Known rows, with every step that occurs
S-Z: [ 10  23  -8  -2  -6 -21   2  -1  -6  -9  -5  10 -13   9  12   4  -2   6
   0 -25  -6  -5  17   1]
S-U: [ 10  19 -17   6  -4  -8   3   1  12  -5 -13   1 -10  -2 -20  19  -5  -6
  11 -11   4  -6  17  11]
S-G: [  8  24 -15  -2  -5  -5  -6   2  16  -4   4   0 -12   4  16   8   5  -9
  10  20  -7   5   9   5]
E-Z: [  8   2   6 -10  -2  20  -4   1  -3  -3 -11   0 -14   4  -9 -17  -2  -9
  -2 -16   5  -1   5   2]
X-Z-S-U: [ 20  25 -14  10   0 -15  -7  -1  -1   1 -18   0  31   1 -28   3  -5 -16
   8  -9  -1  -3  34   0]
W-E: [  2  -3  -8   4   4  -9   0   1   0   4   0  -5  -3   3  -7 -17   6  -5
   5  12  -8   0 -12  15]
W-X-Z-S: [  3   3   5  15   7 -15  -8   4 -17   5 -14  -1  44 -13  -6 -14   4 -19
  -4  19  -1   6  19 -17]
E-G: [  1   2  -9 -10 -10  10   0   3   8   3  -8  -7 -21   7   4 -11   3  -4
  -1  -7   3  17  -6   5]
X-W-E-Z: [ -3 -15  -6   2   2  10  -5   8  17  -5 -15  -4 -12   2 -21 -29   9 -38
   5 -14 -17  -9 -11   5]
G-X-Z-S-U: [ 18  39  -9  12   6 -19  -7   8  -5  -5 -20  -7  27  19 -18   4 -10   3
  13 -10  12  -5  54  -1]
W-E-G-X: [  3   7  -9  -4   0  -2   0  12   4   2 -10 -17 -26  28  10 -29   4   7
  11   5   8  12   3  20]
X-W-S: [  4 -17  -1   8   3  14   5   5  21  -2 -11   2  -3   3 -10   6  12  -9
  -4   7 -23 -13  -7 -10]
X-Z: [  4 -10  10   2   1  -2  -3  -1  -7   0  -4  -6  16   0  -4   0   4 -12
 -11  -1  -6   5   7  -7]
X-Z-S: [  9  13   3   7   4  -7  -9  -1 -10   6  -6  -1  41   6  -7 -16   1  -8
  -2   4  -5   5  15 -10]
W-S-Z: [ 30  22  -6   0  -2  -5   9  -1  -5  -5 -11  12 -21  15   4  10   5  19
  -6  -6 -12 -11  13   4]
W-E-Z-S: [ 14  20  -7   1   5   2 -10   5  -8   6 -13   1   6  13 -19 -48  -1  -9
  14   1  -2  -2   1  16]
S-G-X: [  6  31  -8  -1   1 -11  -6  10  10 -10   0  -8 -16  20  29   8  -1   9
  14  18   7   1  29   5]
X-W-E-Z-S: [  1   7 -13   8   4   5 -10   9  13   0 -17   2  13  10 -22 -43   5 -32
  11 -13 -16  -9  -3   5]
G-S-U: [ 15 -24 -13   7   1 -17   5  -2  15  -8  -6  -4 -10 -15 -29  21 -11 -14
  11  -1  -2 -11  18   6]
E-Z-S-G-X: [ 18  57  -7  -5   1   1 -15  13   3  -7 -13  -1  -6  30  17 -26  -6   7
  23   6  12  -1  41   7]
W-X-Z: [ -1 -16  12  10   4 -11  -1   3 -15   0 -13  -6  20 -19  -2   1   8 -25
 -14  16  -3   7  10 -16]

Rows
[ 10  16  -6   2   3 -12 -10  11  -7   7 -15 -19  15  34   2 -43   3   0
   8   8   3  18  19  11]
W-E-G-X-Z-S
[  0  10  -1  -8  -4   7  -1  11   4  -2 -10 -14 -23  25  17 -13  -2  12
   6  -8  16  14  14   5]
E-G-X
[ -2  13  -4   7  10   0 -11  17   9  -4 -21  -5   8  25 -10 -47   0 -14
  18 -13  -3 -14  17   6]
G-X-W-E-Z-S
[ 14  21 -17  20   4 -25  -5   4  -8  -2 -26   1  34 -14 -25   5  -1 -26
   5   6   3   0  34  -7]
W-X-Z-S-U
[  8  30 -26   4   0  -3 -16  12  29  -2 -13   0  -1  13  -5 -38  10 -39
  22   9 -24  -5   9   9]
X-W-E-Z-S-G
[ -1  34 -28  16   7 -29 -12  18  28  -6  -7  -7  11  27  17 -22   6 -11
  28  22 -14  -9  21   5]
Z-S-G-X-W-E
[ 10  18   2  -3   0  -2 -10  10  -8   7 -15 -14  19  30  10 -25  -1   6
   3  -5  12  16  31  -4]
E-G-X-Z-S
[ 10  52 -17   3   4 -21 -12  11   5  -5  -2  -2   8  26  25 -12  -3  16
  24  22   7   0  38   5]
Z-S-G-X
[ -2  38 -20   9   3 -17 -13  17  29  -8  -5  -2  16  22  21  -5   1  -7
  24  11  -6  -8  33  -8]
Z-S-G-X-W
[  6  41 -13   1   1   2 -17  18  25 -12 -17  -2  -1  27  13 -22   0 -15
  22  -3  -2  -8  37  -6]
E-Z-S-G-X-W
[ 10   1  -3  -4   2  11  -4   2  -3  -1 -12  -4 -20   7 -15 -34   3 -16
   6  -4  -4  -1  -7  17]
W-E-Z
[ 10  20   3   0   1 -13 -10   8   4  -8  -4 -14   0  20  24   9   4  -3
   5  19   0   6  37  -3]
S-G-X-Z
[ 17  31 -13   4   0 -14 -15   1   3   2  -1  -3  27   7   9  -5   5 -15
   8  23 -12   9  25  -6]
X-Z-S-G
[ 20  51 -17  -1   5  -8 -16  15   3  -5 -12  -6 -11  32   8 -41  -1   1
  28  19   4  -1  32  22]
W-E-Z-S-G-X
[ 21  43 -14  -7  -5   6 -16   5   8  -2  -9   5  -4  13   5 -25  -1 -10
  17   7  -1   3  21   5]
E-Z-S-G
[ 13  23   0  -4   0  15 -10   3  -8   3 -13   6  10   8 -12 -32  -5  -4
   6 -14   6  -2  13   2]
E-Z-S
[ 25  37 -27   6   2  -3  -7   5   4  -2 -25   3  -4   9 -42 -31  -6 -16
  24 -14   2  -9  19  25]
W-E-Z-S-U
[  3  -2  17   3   6  -7  -4   6 -13  -5  -6 -12  13  17   7  -1   0   4
  -5  -3   9   1  28  -6]
G-X-Z
[ 14   5 -16   6  -2   9   0   7  36  -6  -9   1 -14   6   8  15  18 -17
   5  25 -31  -9   1  -6]
X-W-S-G
[ 16   7  -7   6  -3  -5   7   4  15 -11 -16  12 -15  11   2  12  11  -4
  -6 -18 -27 -19   8  -7]
X-W-S-Z
[  6 -38  -4  -8  -5   1   2   0  12   1   1 -12 -18  -4  -3 -10  -3  -8
   0   4  -1  14  -5   0]
E-G-S
[-11  -3  -5  -2  -4   6  -1  17  26  -6 -14 -14 -18  21  14  -9   4  -9
   4 -18   3   6  10  -7]
E-G-X-W
